Each row was made from one path, in order. Every step used is in the known rows, and no mark comes twice. Write each row's path.
Known rows
gine-roze-furo-vivit-sopa: [ 29.4 -13.9  -1.4  -3.2   9.6  23.0  16.4  -8.9  17.3 -10.0  -3.8 -20.8
 -40.4   9.5  23.9 -12.7  28.1   0.0 -14.3  42.5 -39.2 -52.4]
gofu-furo: [ 25.3 -12.7   1.4  -0.1  13.2  32.3  32.0 -17.2  12.5  -6.4 -12.0   2.7
  -6.4 -24.1  37.0 -25.6  10.5 -19.6   1.4  30.3 -11.8 -17.3]
gofu-sopa-roze: [ 41.8 -18.8   2.7 -27.7  24.4  17.0  38.1 -17.2  29.7  -6.0 -21.6  14.0
 -14.6 -12.6  40.5  -8.1   4.3 -18.5 -23.3  19.9 -54.0   8.9]
sopa-roze-furo: [ 37.9 -14.0  10.3 -26.4  23.1  28.5  35.4 -12.4  18.7  -5.2  -5.3   3.6
 -14.7   4.1  43.0  -4.2  25.9 -23.3 -23.4  18.9 -43.4 -24.0]
vivit-furo: [ 19.7 -21.2  -3.1  -8.0  15.5  34.3  44.8 -18.2  29.9   5.2  -6.1  11.5
 -15.1  15.8  36.6 -15.8  -0.5 -21.6   7.7  27.0 -19.0 -15.2]
vivit-furo-gofu: [ 31.9 -16.8  -5.1  -5.3  20.0  20.9  37.9 -17.1  36.0  10.4  -8.3  -1.0
  -5.3  18.0  33.3 -27.2 -12.1 -18.3  23.4  24.7 -18.3 -17.4]
furo-gofu-sopa-vivit: [ 36.3  -9.8  -1.9 -19.4  -1.4  17.6  28.8 -18.1  47.7   3.1 -24.7  12.3
  -8.6  -1.0  35.3 -38.5  -7.5  -8.1   4.0  28.2 -45.2  23.4]
gofu-sopa-vivit-furo-roze: [ 19.3 -12.8  -2.8 -12.7   0.0  47.3  49.7 -35.1  41.4  12.2 -17.3  30.1
  -8.7  17.1  11.2 -23.2   8.3  -8.8  -0.6  20.6 -29.3  18.4]
gofu-furo-vivit-sopa-roze: [ 41.6 -10.7   3.6   9.4  17.4  30.8  19.0  -6.2  11.9  -2.3  -3.1  -5.1
 -25.0 -39.2  24.1 -20.1  -2.8  -2.8  -4.7  17.7 -15.2 -44.2]
furo-vivit-sopa-roze-gine: [ 34.0 -18.3   7.0  -0.3  23.1  19.4  21.2 -23.4  26.1   0.2  10.7   4.2
 -27.7 -16.5  22.2   1.6   5.7  -0.2 -12.0   6.5 -39.3 -21.2]
sopa-gofu-furo-roze-gine: [ 18.2 -18.5   2.3   2.1  25.1  32.2  36.1 -49.3  13.2   4.0   8.9  -2.4
  -2.9 -19.0  10.4 -18.9  29.8   1.5   1.3   9.2 -15.2 -11.2]
gifug-gine-roze-furo-vivit-sopa: [ 30.7 -13.8  -5.6  -3.6   5.8  18.1  15.7 -16.1  11.3 -18.4  15.8 -28.1
 -39.6  -2.6  23.0 -21.9  30.0   2.9 -20.8  40.8 -51.9 -50.9]
gifug-gine-roze: [ 26.6 -19.5  -6.1 -14.2  18.8   4.6  28.6 -24.1  19.7 -21.2   6.0 -10.1
 -17.3 -12.1  37.4 -16.6  25.5 -15.1 -14.1  29.6 -48.5 -10.7]
vivit-sopa-gofu-furo-roze-gine-gifug: [ 12.1 -22.2   7.7   5.8  12.0  13.5  32.0 -55.5  10.6   6.8  22.2 -13.4
 -12.8 -19.5   7.7  -8.4  16.7  26.8  -2.5  -0.8 -12.6 -49.1]
gine-roze-furo-gofu-sopa: [ 41.7 -11.8  -3.6 -23.9  17.8   5.7  26.6 -19.7  26.9 -12.6 -24.1 -23.5
  -8.3  10.1  33.7 -20.6  26.4  -9.0  -9.0  41.5 -55.8 -18.8]
gifug-gine: [ 28.7 -16.4  -3.3 -12.9  12.1  17.8  33.9 -22.3  21.3 -11.7   5.6   2.6
 -16.7 -11.2  39.3 -25.1   7.4 -17.7 -10.0  26.6 -45.1  -0.1]
sopa-vivit-furo-roze: [ 14.0 -12.7   0.6  -3.2   3.8  47.8  46.2 -31.4  39.6  14.5  -5.9  29.6
  -8.1  22.2  13.6 -20.9  11.3 -13.7   9.2  14.2 -15.7   6.6]
gifug-gine-roze-sopa-vivit: [ 18.0  -6.9   4.3 -20.8 -11.3  16.4  20.1 -30.3  24.8 -18.2  16.7   3.0
 -11.5 -30.8  26.4 -27.8  21.5  -5.4  -3.4  22.5 -27.7   0.2]
vivit-sopa-roze-gine: [ 29.3 -14.9  10.3  -9.2  28.8  12.0  31.5 -27.4  25.0   1.6   6.2   5.4
 -20.1 -17.3  27.0   5.7   3.1   0.1 -12.2   3.0 -44.3  -9.7]
vupe-gine: [ 25.9 -22.7   8.8 -27.1  22.2  20.6  42.8 -12.8  24.4  -5.8 -13.7  22.4
 -22.5   3.1  29.2 -26.8  -5.5 -21.1   0.7  47.4 -27.3 -11.3]
roze-furo-gofu-sopa-vivit: [ 36.3  -5.2   2.3 -26.2  -4.9  27.9  29.8 -17.7  38.6   0.7 -18.2   3.3
  -6.3  12.7  34.9 -37.0   9.7  -6.9  -5.1  31.6 -45.8   3.2]
vupe-gine-gifug: [ 17.7 -32.3  14.9 -30.7  14.6   6.2  41.6 -21.2  24.1  -9.0  -1.4  19.1
 -18.7   6.6  36.3 -14.1  -2.2 -13.1  -7.3  36.5 -20.0 -41.5]
furo-roze-gine: [ 17.3 -15.2   4.6  -3.0  26.8  25.3  37.0 -49.4  24.2   1.5  -0.4  15.8
   0.3   6.4  13.1   1.4  29.3 -11.7  -3.5  11.8 -36.7  13.0]
gofu-sopa-vivit: [ 25.3 -14.1   0.8 -22.9  -5.8  31.6  37.3 -19.9  40.9  -2.4 -21.5  26.4
 -18.6  -2.7  36.6 -26.3   4.5 -11.2 -12.7  29.6 -44.0  25.9]
gifug-gine-roze-sopa-gofu: [ 27.8 -16.6  -2.8 -24.4   7.8   6.0  23.7 -31.2  15.1 -14.9  20.1 -20.0
 -25.1 -24.4  28.4 -33.1  18.3  -0.6  -4.3  27.5 -33.5 -19.2]
sopa-gofu: [ 28.4 -25.5  -1.7 -17.7  17.3  21.8  37.2 -18.5  31.2   2.9  -9.7   0.9
 -30.6   7.6  41.2 -29.8   2.8 -12.4  -4.5  28.4 -34.6  -7.4]

Which path is each row?
[ 47.3 -16.2   2.8 -26.4  17.3  35.2  28.4  -9.0  22.4  -9.1 -11.0   3.0
 -21.4  -0.1  37.7 -10.0  23.9 -17.3 -32.0  28.9 -51.2 -22.7] : gofu-sopa-roze-furo-vivit
[ 49.3  -8.2   8.0 -25.2  26.4  14.4  27.9 -10.2  26.1   0.5  -7.0  -9.0
  -2.6   5.9  40.4 -15.8  13.9 -18.1  -6.4  16.5 -44.6 -26.2] : sopa-roze-furo-gofu
[ 43.1 -12.7  -4.4 -18.0  14.8  10.8  30.5 -19.7  36.2  -1.8 -28.8  -0.4
  -7.4   1.2  35.2 -29.7  -7.5 -12.3   4.1  34.2 -49.3  11.8] : furo-gofu-sopa
[ 24.2 -24.1  12.1   6.6  14.9  11.1  16.3 -31.1  10.1  -7.8  26.9  -6.9
 -11.8 -42.8  26.2   7.0  11.0  13.1 -14.7  -2.8  -8.6 -68.4] : gofu-furo-vivit-sopa-roze-gine-gifug
[ 35.6 -16.5  -8.3 -12.1  16.6  21.1  39.9 -19.8  38.3   8.7 -19.8   0.6
  -6.1  13.6  31.3 -29.8 -16.3 -14.0  15.1  31.4 -34.2  -3.9] : vivit-furo-gofu-sopa
[ 16.7   5.1  11.7   0.2 -10.0  50.5  24.7 -37.2  14.7   2.3  -4.4  21.4
   7.7 -35.5   4.0 -33.3  17.6  -3.9  14.8  14.8   8.0   0.8] : gofu-furo-roze-sopa-vivit
[ 19.9  -7.3   2.3 -12.1  -2.1  19.9  23.5 -24.2  39.8   4.0   0.8   0.5
  -0.5  -1.3  20.3 -30.5   1.0  -3.9  31.4  20.5  -0.2 -18.1] : gine-roze-sopa-vivit-furo-gofu
[ 23.4 -12.0   4.2 -13.3  12.5  14.3  22.1 -25.3  20.0 -13.4  -8.9  -1.9
 -12.0 -14.4  27.8 -11.7  19.4 -13.1   2.8  33.2 -21.1 -13.6] : gine-roze-sopa
[ 27.9 -14.6  -1.3  -1.0  19.8  34.6  36.1 -32.5  14.8   5.9  -7.6  -3.1
 -11.6 -12.3  16.1 -33.1  18.6  -5.5   3.5  19.9 -15.2 -16.7] : sopa-gofu-furo-roze
[ 43.1 -15.3   4.9 -22.4  32.2  -0.3  30.8 -32.8  35.0  -2.8  -6.0   2.2
   5.9 -18.8  31.0  -6.6   4.4  -6.7  -7.7   6.3 -56.0  11.5] : furo-gofu-sopa-roze-gine
[ 30.0 -10.2  -1.4  15.6   5.7  36.7  18.0  -9.0  11.2  -1.6  -9.2  -6.3
 -28.4 -27.3  23.0 -32.7  -3.7   0.4   5.2  33.7 -11.5 -38.5] : gofu-furo-vivit-sopa
[ 18.2 -12.0  11.4 -28.4   4.4  15.8  31.6 -20.8  38.4   1.5   1.0  10.7
  -4.4  -1.7  10.1 -42.5  -9.9  -4.7  35.4  38.4   5.0 -29.8] : vupe-gine-roze-sopa-vivit-furo-gofu
[ 35.4 -15.6   9.1 -31.4  26.2   2.0  30.3 -12.7  22.7 -11.4 -11.2 -12.4
 -12.3  16.1  26.1 -28.5  18.8 -13.9   4.0  53.1 -34.8 -42.6] : vupe-gine-roze-furo-gofu
[ 11.3  -8.5   6.7 -14.9 -11.3  47.5  36.4 -23.8  33.6   7.2   4.4  26.7
  -9.5  -1.6  25.4 -25.2  -4.9 -12.5  17.6  20.5   3.3  -6.2] : roze-sopa-vivit-furo
[ 32.3 -15.2  -2.8   5.5   7.8  27.0  21.6  -8.7  26.5   1.6 -10.2   0.9
 -39.7  -0.7  26.5 -23.0  -6.4  -3.1  -0.9  35.5 -33.1 -21.1] : furo-vivit-sopa
[  9.7 -30.8   9.1 -11.5  14.2   4.1  34.1 -41.1  24.0  -8.8  15.6   8.4
  -3.1   0.1  42.6  11.7  19.4  -5.6 -12.5   7.3 -26.0 -24.4] : roze-gine-gifug
[ 26.0 -14.1  -1.9 -14.9   6.6  13.4  20.6 -32.4   0.5 -19.1  22.7 -29.1
 -13.1 -52.7  23.5 -40.8  21.2   2.0  -0.1  27.6 -11.1 -36.6] : gifug-gine-roze-sopa-gofu-furo
[ 42.7 -14.3   7.0 -33.7  20.2  27.8  39.6 -14.6  21.9  -8.2 -14.8   5.0
 -15.1  -1.4  40.3  -6.1  22.5 -18.4 -33.9  25.5 -57.2 -11.2] : gofu-sopa-roze-furo
[ 51.4  -2.7   9.0 -15.7  22.5  12.1  25.5  -7.6  23.6   6.9  -7.1 -16.8
 -18.3   2.0  28.8 -16.5  -1.8  -1.2  -2.4  16.4 -50.1 -37.5] : vivit-sopa-roze-furo-gofu
[ 20.2 -15.5  -3.3  -1.0  20.9  39.5  47.2 -31.5  27.6  11.4  -9.8  15.7
  -7.1  21.1  14.0 -12.0  10.0 -17.7   8.7  20.8 -19.4  -8.1] : vivit-furo-roze
[ 32.8 -22.7  -5.5   0.3   9.9  36.6  23.7 -13.5  16.3  -1.7  -0.7  -8.8
 -27.4 -20.6  34.6 -40.3   7.5  -8.0   1.1  32.7  -6.9 -35.4] : sopa-gofu-furo-vivit
[ 29.1 -15.7  -0.5   0.4  10.9  27.8  30.4 -15.2  13.5   5.3  -4.9 -15.6
 -36.6 -26.2  26.1 -39.2  -8.2   8.4   4.3  28.0 -18.1 -34.8] : vivit-sopa-gofu-furo
[ 26.0 -16.0  -2.2 -20.6  12.7  14.5  30.9 -21.6  10.7 -22.0  10.8 -19.6
 -17.5   0.3  38.6 -15.2  42.6 -14.6 -24.4  34.9 -52.2 -28.9] : gifug-gine-roze-furo
[ 26.7 -17.8   0.9 -21.5  13.2  11.9  24.6 -27.3  22.1  -6.4  -0.7 -11.7
 -27.5 -10.6  27.7 -24.1  17.4  -4.3   1.6  31.3 -22.0 -20.7] : gine-roze-sopa-gofu
[ 29.5 -18.6  -1.1  -9.4  14.9  27.0  20.0 -12.7  18.4 -16.4  -4.7 -13.1
 -25.2  16.3  34.9  -8.7  42.9 -17.3 -17.6  43.5 -33.7 -41.4] : gine-roze-furo-vivit
[ 23.5 -25.3   8.2 -27.5  28.8   5.1  38.2 -15.6  24.7 -15.6 -14.5   8.3
 -23.7   0.5  28.5 -19.1  12.6 -19.4  -3.6  49.7 -31.2 -22.5] : vupe-gine-roze
[ 22.6  -3.6   4.8 -12.5  -7.3  34.0  28.8 -23.0  40.3  13.4   1.3  14.2
  -0.5  -0.3  21.3 -38.8 -16.3  -8.9  35.5  18.1   1.6  -6.9] : roze-sopa-vivit-furo-gofu
[ 54.2 -11.6   1.3 -25.0  27.8   3.9  30.2 -15.4  35.2  -1.1 -24.6   2.0
  -5.4 -12.0  36.5 -19.1  -7.0 -14.3  -6.2  17.3 -54.9   8.8] : furo-gofu-sopa-roze
[ 26.0 -31.3  10.8 -28.0  21.1  -3.5  36.7 -41.1  26.6 -11.3   9.9  11.3
  -1.3 -16.7  43.1  18.8  17.5  -4.0 -32.2  -1.4 -45.3 -15.4] : gofu-sopa-roze-gine-gifug
[ -4.2 -25.2   8.3  -4.6   2.3  28.5  45.1 -56.8  36.5   9.6  24.6  26.8
   6.3  20.4  17.0   7.1  23.4   1.0   0.4  -8.8  -5.0 -16.3] : sopa-vivit-furo-roze-gine-gifug
[ 42.7 -14.7   2.3  -3.1  18.8  22.4  20.5  -6.0  27.0   2.2  -5.5   4.8
 -37.0 -11.7  27.6 -11.5  -5.3  -5.6 -11.0  19.5 -39.3 -26.4] : furo-vivit-sopa-roze
